Every row comes from one small tree of marks. Brackets hold a mark, then the marks that hang from it, in the order of their numbers. Every link used is in the known rows. Which tree was each row made from?
Known rows:
(Z305 Z257): [ 1.69  1.77 -2.08  0.58 -1.59 -1.17  0.41 -1.74  2.23  0.70 -1.51 -0.93
 -0.47 -1.98 -0.34 -0.88  0.19 -0.03  1.22  0.93 -0.44  1.33 -3.09  1.04]
(Z907 (Z305 (Z257 (Z928 (Z461 Z204))))): [ 3.67  1.09 -4.26  3.34 -2.89 -1.21 -4.04 -4.02  4.43 -2.05 -1.07 -0.67
 -1.05 -2.48  3.91 -4.16 -0.17 -0.72 -3.11  1.30 -3.41  0.44 -0.31  4.38]
(Z257 (Z531 Z455)): [-1.41  0.75 -2.46  1.83 -1.04 -4.00  2.94 -1.72  1.13  1.08  0.01 -1.25
  0.49 -0.58 -0.43  1.46  1.44 -2.91  1.79 -3.40  0.32  4.10 -1.92  1.61]
(Z305 Z63 (Z257 Z531)): [ 2.19  4.17 -3.43  0.67 -2.58 -2.15  0.88 -3.16  2.61  1.58 -0.70 -1.43
 -3.09 -3.69 -0.17 -1.24 -0.12 -1.18  0.67  0.14 -0.14  1.95 -3.73  3.52]
(Z257 (Z531 Z626) Z928): [-2.39  1.46 -2.08  4.03 -5.49 -2.26  0.41 -2.86  0.12  3.36 -0.19 -2.90
 -0.96 -1.76 -0.35  1.25  1.24  0.39 -0.05 -3.58 -0.17  4.44 -1.15  2.03]
(Z907 (Z305 Z257) Z531): [ 2.56  2.30 -2.38  3.41 -1.16  0.37  0.24 -3.05  3.65 -2.37 -1.52 -1.98
 -2.53 -3.34  2.26 -3.89  0.42 -2.38  1.46  1.56  1.18  0.07 -4.28  3.75]
(Z305 (Z257 (Z928 Z461 (Z907 (Z531 Z455))))): [ 2.30  1.08 -4.13  7.67 -1.06  0.01 -0.40 -4.27  3.31  0.18  1.60 -1.11
 -1.24 -4.88 -0.56 -2.00  1.14 -1.76 -0.70 -2.20 -0.30  2.39 -0.90  4.63]
(Z257 Z928): [-0.44  0.61 -1.83  2.28 -4.50  0.00 -0.51 -2.01  1.57 -0.48 -0.87 -1.54
  0.39 -1.40 -1.87 -0.53  0.54  1.34 -0.30 -1.51 -0.80  2.32 -0.19  0.08]
(Z907 (Z305 Z63) Z531): [ 2.18  4.43 -2.62  1.95 -2.78  0.44  0.25 -2.65  4.56 -2.96  0.58 -3.04
 -3.23 -2.16  0.91 -4.99 -0.13 -1.17  2.38  0.01  1.47  0.39 -2.99  4.32]
(Z204 Z461): [-0.57  3.23 -1.50 -0.65 -2.27 -2.44 -0.83  0.20  3.76 -1.28 -0.08 -2.52
  1.60  3.84  1.34 -2.06 -0.95  3.13  1.42 -0.62  0.35  2.44 -3.40  0.10]
(Z928 Z257 Z461 (Z907 Z305)): [ 6.74  5.01 -1.00  5.08 -6.79 -1.33 -3.15 -2.01  5.92 -3.30  3.97 -0.73
  0.56 -1.79  2.68 -4.22  1.82 -1.42  0.44 -0.93 -2.23  2.72 -0.98  4.99]
(Z63 (Z305 (Z257 Z531) Z907)): [ 2.74 -0.24 -2.79  1.94  0.07 -2.91 -1.83 -1.62  3.14  0.27 -2.29  0.56
 -1.59 -6.33 -1.46  0.26 -0.03 -2.15  0.55  1.37  2.01  2.19 -5.16  3.46]
(Z63 (Z305 (Z907 (Z531 Z257 Z455)))): [ 0.96 -2.21 -3.16  3.03  1.57 -1.03  1.02 -1.48  4.28 -0.27 -1.18 -0.89
 -1.06 -4.56 -3.05 -0.79  1.07 -1.15  4.31 -2.22  4.48  0.27 -2.72  2.51]
(Z531 Z257 Z455 Z626): [-2.05 -1.11 -3.33  1.70 -1.36 -1.93  5.30 -2.05  0.60  4.33  1.85 -2.44
 -0.43  0.73 -0.75  0.80  2.44  1.52  5.85 -5.99  1.43  1.18 -0.05  1.19]
(Z531 Z257 Z626): [-1.39  1.30 -2.20  1.14 -4.08 -1.41  2.66 -0.91  1.18  4.33  0.59 -2.82
 -0.49  0.35  0.44 -0.41  1.47  4.03  4.91 -3.32  1.13  0.07 -0.94 -0.11]
(Z928 Z257 (Z907 Z305)): [ 5.98  3.71  0.06  3.48 -7.46 -1.10 -0.99 -2.14  4.39 -3.16  2.41 -1.16
  0.67 -1.90  1.21 -2.75  2.05 -1.29  2.11 -1.45 -1.24  2.62 -1.59  3.63]
(Z928 Z461): [ 1.03  3.41 -2.41  1.55 -2.39 -1.72 -1.77 -0.29  3.73 -0.53  1.26 -1.14
  0.49  0.15  0.79 -2.05  0.16  0.97  0.47 -0.10 -1.01  1.77 -1.33  1.13]
(Z531 (Z257 Z305 Z928)): [ 0.46 -1.15 -3.18  1.59 -5.58  1.82  1.80 -3.27  2.20 -0.39  0.96 -1.17
  0.25 -3.06 -2.54 -1.33  2.23  3.35  1.29 -3.74 -0.22  0.21  1.87 -0.19]
(Z928 (Z907 Z305)): [ 3.83  2.79 -1.01  2.11 -4.24 -1.19 -0.22 -1.29  2.16 -3.12  2.33 -1.02
  0.89 -1.87  1.44 -2.91  0.33  0.32  1.95 -1.52 -0.50  1.63 -1.90  2.99]
(Z928 Z257 Z461 (Z907 (Z531 Z626))): [ 3.22  6.26 -1.19  7.72 -6.87 -1.68 -1.94 -1.78  6.03  2.05  4.77 -3.20
 -0.17 -1.19  0.88 -1.80  2.15  0.03  2.33 -1.96  0.75  3.28 -1.82  4.58]
(Z257 Z305 Z928): [ 0.42 -0.11 -2.71  1.87 -6.31  1.40  0.36 -2.89  2.39 -1.87  2.06 -1.20
  0.67 -2.72 -3.94 -0.39  1.65  1.27 -0.65 -2.09 -1.01  2.34  0.94  1.04]
(Z63 (Z305 Z257)): [ 2.68  0.91 -1.44  0.95 -1.76 -2.23 -0.49 -1.27  3.93  1.63 -1.59  0.08
 -0.47 -4.09 -2.30 -1.08 -0.24 -0.12  2.17  1.45  0.77  0.18 -3.32  1.37]
(Z63 (Z305 Z257 (Z907 (Z531 Z626)))): [ 1.50  0.26 -3.07  3.58 -0.10 -1.08 -1.25 -2.07  3.97  1.73 -1.16 -1.58
 -2.71 -5.70 -2.73 -0.53  0.09 -0.97  2.58  1.19  4.10  1.09 -5.35  4.11]
(Z928 Z461 Z907): [ 3.07  4.14 -2.18  3.03 -3.73 -2.07 -2.37 -0.25  3.51 -0.57  3.80 -0.79
  1.64 -1.11  1.16 -2.20  0.11  1.77  0.82 -1.08 -1.08  2.47 -1.29  2.38]
(Z63 Z305): [ 1.51  1.28 -0.81  0.35 -2.59 -2.53 -0.58  0.01  3.81  1.05 -0.41 -0.22
  0.70 -2.06 -2.76 -0.91 -0.30  0.90  2.79 -0.04  1.07  0.76 -2.14  0.31]

Write each row's tree:
[ 1.71 -1.12 -3.62  0.05 -3.01  1.24  1.13 -1.72  2.35 -2.42  1.26 -0.57
  0.03 -2.75 -2.31 -1.03  1.75  2.38  2.62 -2.13  1.66  0.46 -0.89  1.08]
(Z531 (Z257 (Z305 Z907)))
[ 2.44  0.96 -5.99  2.57  2.59  1.01  1.12 -4.24  3.48 -2.24 -0.10 -1.76
 -4.06 -5.00 -2.94 -1.92  0.31 -2.95  1.72 -0.46  2.94  2.16 -4.21  5.77]
(Z305 Z63 Z257 (Z907 (Z531 Z455)))
[ 0.57  2.58 -4.90  0.81 -4.71 -0.62  1.20 -3.10  1.72 -0.10  4.25 -2.26
 -2.45 -3.74 -2.82  0.54  1.44  0.29  1.33 -2.50  1.44  3.96 -2.93  5.80]
(Z257 (Z305 Z63 Z907) (Z531 Z626))
[ 0.19 -0.04 -2.62  2.66 -0.81 -4.55  2.42 -2.59  2.53  5.00 -0.05 -0.73
 -1.58 -4.38 -1.69  1.32  1.27 -2.38  3.03 -1.83  1.41  2.46 -3.61  3.69]
(Z63 (Z305 (Z257 (Z531 Z455 Z626))))
[-1.91 -1.16 -4.43  4.92 -2.32 -0.76  2.91 -3.60  1.50  3.81  2.67 -2.38
 -1.19 -0.91 -0.32 -0.92  2.82  1.98  2.78 -6.36 -0.24  1.80  2.02  2.35]
(Z531 (Z257 (Z928 Z461)) Z455 Z626)
[ 0.20  1.81 -4.02  4.27 -4.27 -4.15 -4.06 -2.66  3.71  1.51 -1.07 -1.51
  0.59 -0.74  2.54 -0.67 -0.07 -0.09 -4.16 -0.89 -2.64  3.43  0.67  2.30]
(Z257 Z531 (Z928 (Z461 Z204)))
[-3.13 -0.43 -3.17  4.98 -3.35 -2.78  2.82 -3.74 -0.23  3.69  0.90 -2.52
 -1.19 -1.50 -1.24  2.39  2.22 -1.72  0.80 -5.57 -0.19  5.12 -0.28  2.96]
(Z257 (Z531 Z455 Z626) Z928)
[ 4.44  3.94 -0.78  5.16 -7.99  0.37  0.22 -2.47  6.04 -1.52  3.94 -2.17
  0.96 -2.85 -3.01 -1.01  2.72 -0.95  2.10 -1.91  1.54  2.44 -1.56  3.34]
(Z928 (Z257 Z305) (Z907 Z531))
[ 1.39  3.72 -3.36 -0.15 -5.52 -1.16  1.76 -2.52  3.08 -0.53  2.92 -1.47
 -1.21 -2.67 -2.24 -0.65  1.08  0.03  0.68 -1.74  0.01  2.65 -1.72  3.18]
(Z257 (Z305 Z63) Z531)
[ 0.82  1.66 -1.71  5.00 -5.82 -2.22 -0.75 -2.64  0.49  0.64  0.77 -1.32
  1.04 -3.48 -0.40  0.14  0.88  0.11 -0.92 -3.48 -0.49  4.54 -0.93  2.23]
(Z257 Z531 (Z928 Z907))
[-0.96  1.02 -4.72  2.76 -2.56  0.36  5.82 -4.03  3.40  2.48  4.04 -3.72
 -2.90 -1.95 -3.01 -1.06  2.85  1.04  5.68 -5.30  3.32  0.31 -0.53  3.86]
(Z907 (Z531 (Z257 (Z305 Z63)) Z455 Z626))
[ 2.20  1.83 -6.34  3.40 -4.69  0.66 -2.23 -4.35  3.73 -3.47  3.76 -0.75
 -2.63 -5.75 -2.53 -1.60  1.27 -0.69 -3.42 -2.14 -1.04  4.27 -0.23  5.97]
(Z257 (Z305 Z63 Z907) Z531 (Z928 Z461))
[ 2.03 -0.38 -2.09  2.37 -2.69 -1.01 -1.21 -2.41  3.51  1.53 -2.04  0.14
 -0.91 -5.35 -2.88 -1.26  0.11  0.22  0.22  0.28  0.20  0.56 -1.93  1.59]
(Z63 (Z305 (Z257 Z928)))
[ 2.26  4.75 -1.41  4.16 -5.76 -3.27 -2.29 -1.54  5.58  0.53  0.81 -1.68
  0.17 -0.65  1.82 -0.92  2.08 -2.53 -0.26 -0.43 -1.84  4.00 -1.76  2.40]
(Z928 (Z257 Z531) Z461)
[ 1.12  1.18 -4.04  3.18 -5.57  1.13 -1.50 -2.99  3.83 -2.29  3.56 -0.88
  0.19 -2.69 -2.53 -1.63  1.69  1.51 -2.12 -1.79 -2.16  2.27  1.36  2.35]
(Z257 Z305 (Z928 Z461))
[-0.65 -2.54 -4.69  5.05  0.74  1.13  1.45 -3.23  2.00 -1.89 -1.34 -2.16
 -1.45 -3.60 -2.31 -0.87  1.81 -0.96  2.12 -4.04  3.09  1.97 -0.93  2.38]
(Z305 (Z907 (Z531 (Z257 Z928) Z455)))
[ 0.50 -2.19 -3.10  4.33 -2.70 -0.52  3.31 -3.18  0.83  1.02  1.59 -0.88
  0.81 -2.49 -1.55 -0.59  2.15  1.28  2.93 -6.66  0.15  1.43  1.79  1.55]
(Z531 (Z257 (Z928 Z907)) Z455)
[ 1.21  0.13 -2.03  2.43 -0.26 -1.07 -2.14 -0.74  4.51 -1.24 -1.41 -1.17
 -0.58 -4.14 -3.29 -0.84 -0.21 -0.87  2.48  0.75  3.92  1.36 -4.06  2.61]
(Z63 (Z305 (Z907 Z531)))
[ 5.23  5.06 -1.78  5.38 -8.45 -2.25 -1.94 -2.15  5.59 -0.62  5.62 -0.73
  1.26 -3.02 -0.02 -0.78  3.01 -1.81 -0.34 -2.31 -1.81  4.29 -0.79  4.47]
(Z928 (Z257 Z305 Z531) Z461 Z907)
[ 2.23 -1.64 -3.26  3.71 -1.25 -1.59 -2.40 -3.05  2.49  0.34 -2.72  0.57
 -1.78 -7.64 -2.28 -0.06  0.30 -2.04 -1.20  0.18  1.38  2.86 -3.65  3.50]
(Z63 (Z305 (Z257 Z531 Z928) Z907))
[-1.80 -0.73 -3.01  4.13 -2.48 -2.36  1.84 -3.58  0.54  0.46 -0.42 -1.51
 -0.17 -2.25 -1.34  1.50  1.87 -2.65 -0.58 -4.49 -0.60  4.69 -0.15  1.77]
(Z257 (Z531 Z455) Z928)
[-0.74  2.59 -4.14  2.79 -7.97 -0.14  1.82 -4.69  1.83  2.10  3.81 -2.88
 -2.63 -3.76 -3.54  0.18  1.83  1.22 -0.17 -4.31 -0.43  3.63 -0.19  4.48]
(Z257 (Z305 Z63) (Z531 Z626) Z928)
[ 4.13  4.86 -0.37  6.35 -7.60 -0.87  0.05 -2.84  4.71 -0.48  3.19 -3.40
 -0.83 -1.90  1.47 -2.30  2.45 -1.28  3.13 -2.29  1.41  2.67 -2.82  5.18]
(Z928 Z257 (Z907 Z305 (Z531 Z626)))
[ 2.24  2.45 -2.45  5.32 -5.04 -0.47 -3.03 -1.92  2.61 -0.65  2.91 -0.63
  0.89 -2.50  0.03 -2.28  0.55  1.89 -1.18 -2.20 -1.63  2.74  0.46  2.28]
(Z257 (Z928 Z461 Z907))
[ 0.88  4.57 -3.74  1.09 -3.34 -2.30  1.55 -3.56  1.62  4.12  0.70 -2.60
 -3.90 -3.10  0.01 -0.79  0.29 -0.05  1.83 -0.93  0.02  2.42 -4.02  4.13]
(Z305 Z63 (Z257 (Z531 Z626)))
[-0.74 -1.84 -5.64  6.57  0.73  1.13  0.92 -4.88  1.43  0.03 -0.55 -2.49
 -3.50 -4.93 -2.52  0.54  1.48 -2.41  0.55 -2.33  2.72  3.70 -3.00  5.14]
(Z305 (Z257 Z928) (Z907 (Z531 Z455 Z626)))
[-0.26  0.40 -2.13  4.44 -6.17 -0.30  1.37 -2.62  0.27  3.87  2.11 -2.63
  0.03 -1.78 -0.16 -0.78  1.76  4.98  3.01 -5.60  0.66  1.16  0.63  1.37]
(Z531 (Z257 (Z928 Z907)) Z626)
[ 3.10  0.54 -1.73  4.83 -3.84 -2.58 -1.48 -2.96  2.71  2.77 -0.65  0.16
 -0.53 -7.08 -1.68 -0.38  0.30 -1.02 -0.46 -1.04  0.51  2.23 -2.64  3.04]
(Z63 (Z305 (Z257 Z531 (Z928 Z907))))
[ 6.50  4.28 -3.03  3.86 -8.50 -2.91 -4.16 -2.20  7.78 -0.97  4.73 -0.69
  2.70 -0.52  0.35 -1.61  1.56  1.00 -1.03 -0.38 -2.77  2.07  1.13  3.99]
(Z928 (Z257 Z305) (Z461 Z204) Z907)
[-1.23 -1.58 -3.82  1.49 -3.07 -0.56  6.15 -2.97  1.23  2.85  3.91 -1.98
 -0.53 -0.74 -2.42  0.69  3.41  1.83  5.50 -6.28  1.06  0.99  0.69  2.04]
(Z531 (Z257 Z305) Z455 Z626)
[ 1.61  0.96 -2.51  4.59 -7.55 -0.72  0.11 -3.34  1.41 -0.69  3.35 -0.78
  1.06 -4.92 -2.30  0.36  1.99  0.34 -1.20 -3.96 -0.51  4.10  0.13  3.18]
(Z257 Z305 Z531 (Z928 Z907))
[ 1.05  4.82 -2.74  2.51 -4.04  0.07  1.24 -3.12  3.96 -0.48  2.22 -4.11
 -4.02 -1.55  0.74 -3.72  0.44 -0.11  3.41 -1.35  1.93  0.75 -3.14  5.55]
(Z907 (Z305 Z63) (Z531 Z626))
